Each row was made from one small tree. Brackets hold a mark, then the marks that hang from it, in alphabetical order. Every link used is in the known rows. Write each row's tree.
In the rows, zero is written as 128.
Known rows
{C D P}: [127 135 105 135 134 125 128 141 143 129 119 152 133 105 146 132 128 140
 125 132 130 126 171 139]
{A {N Z} W}: [129 166 147 143 165 114 126 127 113 145 100 133 156 164 127 124 127 133
 116 132 107 140 131 154]
{T N {R {D C {L Z}}}}: [109 100 110 118 130 136 147 138 123 134 108 119 167 143 121 130 107 115
 131 172 120 165 162 116]
{D R}: [124 122 129 120 142 131 136 135 134 122 135 141 151 136 119 135 123 141
 119 146 115 143 132 132]
{P {T N {R D}}}: [122 123 117 131  98 131 144 134 153 116 122  93 154 129 131 138  93 128
 135 133 121 158 202 126]
{P {T {N {A W}} {R {D C}}}}: [105  83 118 139 133 120 129 137 123 130 132 108 197 142 119 122  98 139
 118 114  97 172 205 139]
{D C L {R {T {N Z}}}}: [128 104 140 107 163 130 148 141 126 150 122 162 241 134 102 128 124 155
 121 163 113 167 163 135]
{C {D {L {Z N}} R} {P T}}: [122 108 119 120 156 115 143 135 148 100 104 174 170 132 137 147 157 166
 101 138 127 139 161 123]
{C {D R} {P {T N}}}: [134 123 111 132 143 121 145 145 165 117 131 142 172 109 140 149 116 167
 116 138 115 145 210 138]
{D {R {T {N A Z}}}}: [120 128 123 131 162 112 139 125 140 133 122 144 252 153  93 149 107 167
 136 138  94 175 174 137]
{R T}: [122 121 137 134 116 136 134 128 134 126 119 141 156 133 129 135 133 148
 135 128 133 149 147 127]
{C D {P {T {N A Z}}}}: [138 129 103 139 159  96 130 131 153 134 123 141 202 120 125 135 114 156
 133  96 114 139 205 145]
{D C L}: [131  82 135 106 141 134 124 141 105 138 140 150 149 116 116 108 138 128
 121 137 130 124 114 123]
{L {Z N}}: [104 142 125 132 136 124 140 109 129 113  96 128 135 154 138 147 146 133
 115 126 133 137 120 107]
{C {P T}}: [142 115 125 127 139 111 133 141 148 125 143 144 127 119 145 125 135 145
 133 104 149 133 153 129]
{P {T {N A Z} {R D}}}: [122 125 111 129 131 106 135 126 144 128 123 106 206 144 105 132  86 127
 142 105 106 165 203 134]
{W {A {N Z}}}: [135 135 142 121 150 123 120 113 131 117 110 117 157 157 105 134 114 139
 140 125 118 141 123 140]
{P T}: [137 110 139 127 122 123 130 129 136 119 139 128 123 127 135 125 137 140
 122 101 139 127 141 129]
{C D {P {T R}}}: [125 117 113 129 130 116 130 143 160 121 123 146 131 103 144 127 117 152
 119 139 138 159 197 152]
{T {N A Z} {R D}}: [114 141  98 130 136 110 135 125 137 136 111 106 209 146  97 137  77 118
 146 135  97 168 191 134]
{P {T {N {A W}} {R D}}}: [115 108 116 148 125 110 124 131 132 116 117 101 186 151 114 135  94 138
 131 124  89 166 200 147]
{P {T {N A Z} {R {D L}}}}: [134 103 117 118 137 102 126 132 134 125 121 118 218 138  88 126  93 126
 144 126 103 157 185 137]
{T {N {A W}} R}: [114 125 119 146 154 101 113 124 125 127 112 110 180 145  99 138  95 142
 124 171  82 176 160 159]
{P {T {N {A W} Z} R}}: [124 128 132 141 167  84 119 123 131 137 115 118 198 151 105 126 104 147
 120 133  96 173 174 170]
{T {R D}}: [112 128 112 126 106 136 134 135 137 124 116 115 139 129 127 130  99 112
 135 142 122 155 169 127]
{W {A N}}: [132 113 139 126 131 135 117 116 133  99 117 111 135 153 108 142 113 147
 139 136 116 142 124 127]

Write each row's tree
[134  69 128 103 176 113 148 152 132 131 149 180 162 139 136 118 157 158
 116 133 147 150 126 124]
{D {C {P T}} {L Z} R}
[123 155 110 135 155 123 152 143 162 141 102 165 225 121 131 153 115 167
 127 157 112 170 215 150]
{C {D {R {T {N Z}}}} P}
[105 124 127 143 152 109 113 115 108 114 105 129 177 149 110 137 134 141
 112 114  94 137 134 131]
{Z {N {A W}}}
[118 108 118 122 152 135 156 151 150 141 137 158 212 124 133 142 113 173
 128 157 125 184 192 122]
{D {C P} {R {T N}}}
[114 139 120 156 138 115 131 127 121 140  96 127 236 162 113 141 114 135
 144 113  90 156 193 146]
{R D {T {N {A W} Z}}}
[147  96 120 123 134 117 120 147 141 118 130 165 137  99 136 121 143 149
 124 125 135 116 163 139]
{C {D L} {P T}}
[120 122 113 132 138 134 141 147 157 122 120 177 183 116 139 148 129 173
 123 152 121 163 194 141]
{C {D {R T}} P}
[124 161 121 126 147 110 138 124 144 146 107 109 171 130 111 133  92 124
 129 168 116 169 165 150]
{T {N Z} R}
[127 130  99 134 158  90 129 133 162 134 118 135 203 118 115 134  93 159
 130 129 112 173 216 157]
{C D {P {T {N A Z} R}}}
[127  87 116 103 180 119 144 150 123 138 139 180 165 137 131 123 146 145
 120 161 139 152 116 123]
{D {C P} {L Z} R}
[134 130 136 146 167  89 122 121 124 139 121 122 198 155 112 127 125 143
 122 100  98 139 156 157]
{P {T {N {A W} Z}}}
[135 109 138 121 135 132 137 139 137 118 118 149 209 132  98 150 120 162
 130 184 102 162 155 128]
{D L {R {T N}}}
[110 105  97 123 172 107 128 129 133 101 102 178 204 140 109 154 139 162
 114 152 100 148 147 119]
{C {D {L {Z {N A}}} R} P}
[140 111 113 122 134 110 126 146 158 118 116 140 158  94 122 134 105 156
 125 172 121 157 200 148]
{C {D L} {P {T N R}}}
[106  77  99 122 140 122 135 132 116 128 117 122 198 151  99 130  98 126
 138 155 104 171 158 112]
{T {N A} {R {D C {L Z}}}}
[144 127 119 133 137 109 140 139 155 126 134 123 147 118 143 137 119 148
 137 119 136 139 172 127]
{C {P {T N}}}
[125  98 133 122 126 143 129 141 134 114 113 176 190 119 108 139 139 165
 115 168 106 147 165 140]
{C {D L {R T}}}
[122 140 133 154 159 101 122 121 123 142 102 137 227 158 105 138 121 152
 133 128  94 163 164 157]
{R {T {N {A W} Z}}}
[139  74 118 109 128 131 138 158 126 133 148 157 158 109 143 107 138 127
 135  95 149 123 167 113]
{R {D {C {P T}} L}}
[117  88 111 122 134 137 148 150 124 136 116 176 176 141 147 125 148 136
 145 128 152 152 156 105]
{R {D {C P} {L Z}} T}
[128 111 129 128 126 142 135 139 141 115 105 155 210 119 104 153 121 168
 119 184  93 153 187 138]
{C {D L {R {T N}}}}
[131 111 105 126 130 110 147 144 154 117 109 128 155 139 135 138 111 131
 146 158 135 163 180 123]
{C {P {T N {R {D {L Z}}}}}}
[111 103 132 123 139 146 153 140 137 135 132 142 209 133 121 142 118 167
 118 153 114 176 179 122]
{D C {R {T N}}}
[118 134 120 144  93 148 146 133 142 123 105 114 184 135 133 151 108 136
 147 128 117 149 195 113]
{R D {T N}}
[121 127 133 132 130 136 147 133 149 121 119 136 200 138 115 156 113 164
 128 164 108 170 173 127]
{D {R {T N}}}
[135 101 120 123 147 120 145 145 145 140 148 132 159 112 147 123 122 150
 128 111 144 144 178 119]
{D {C {P {T N}}}}
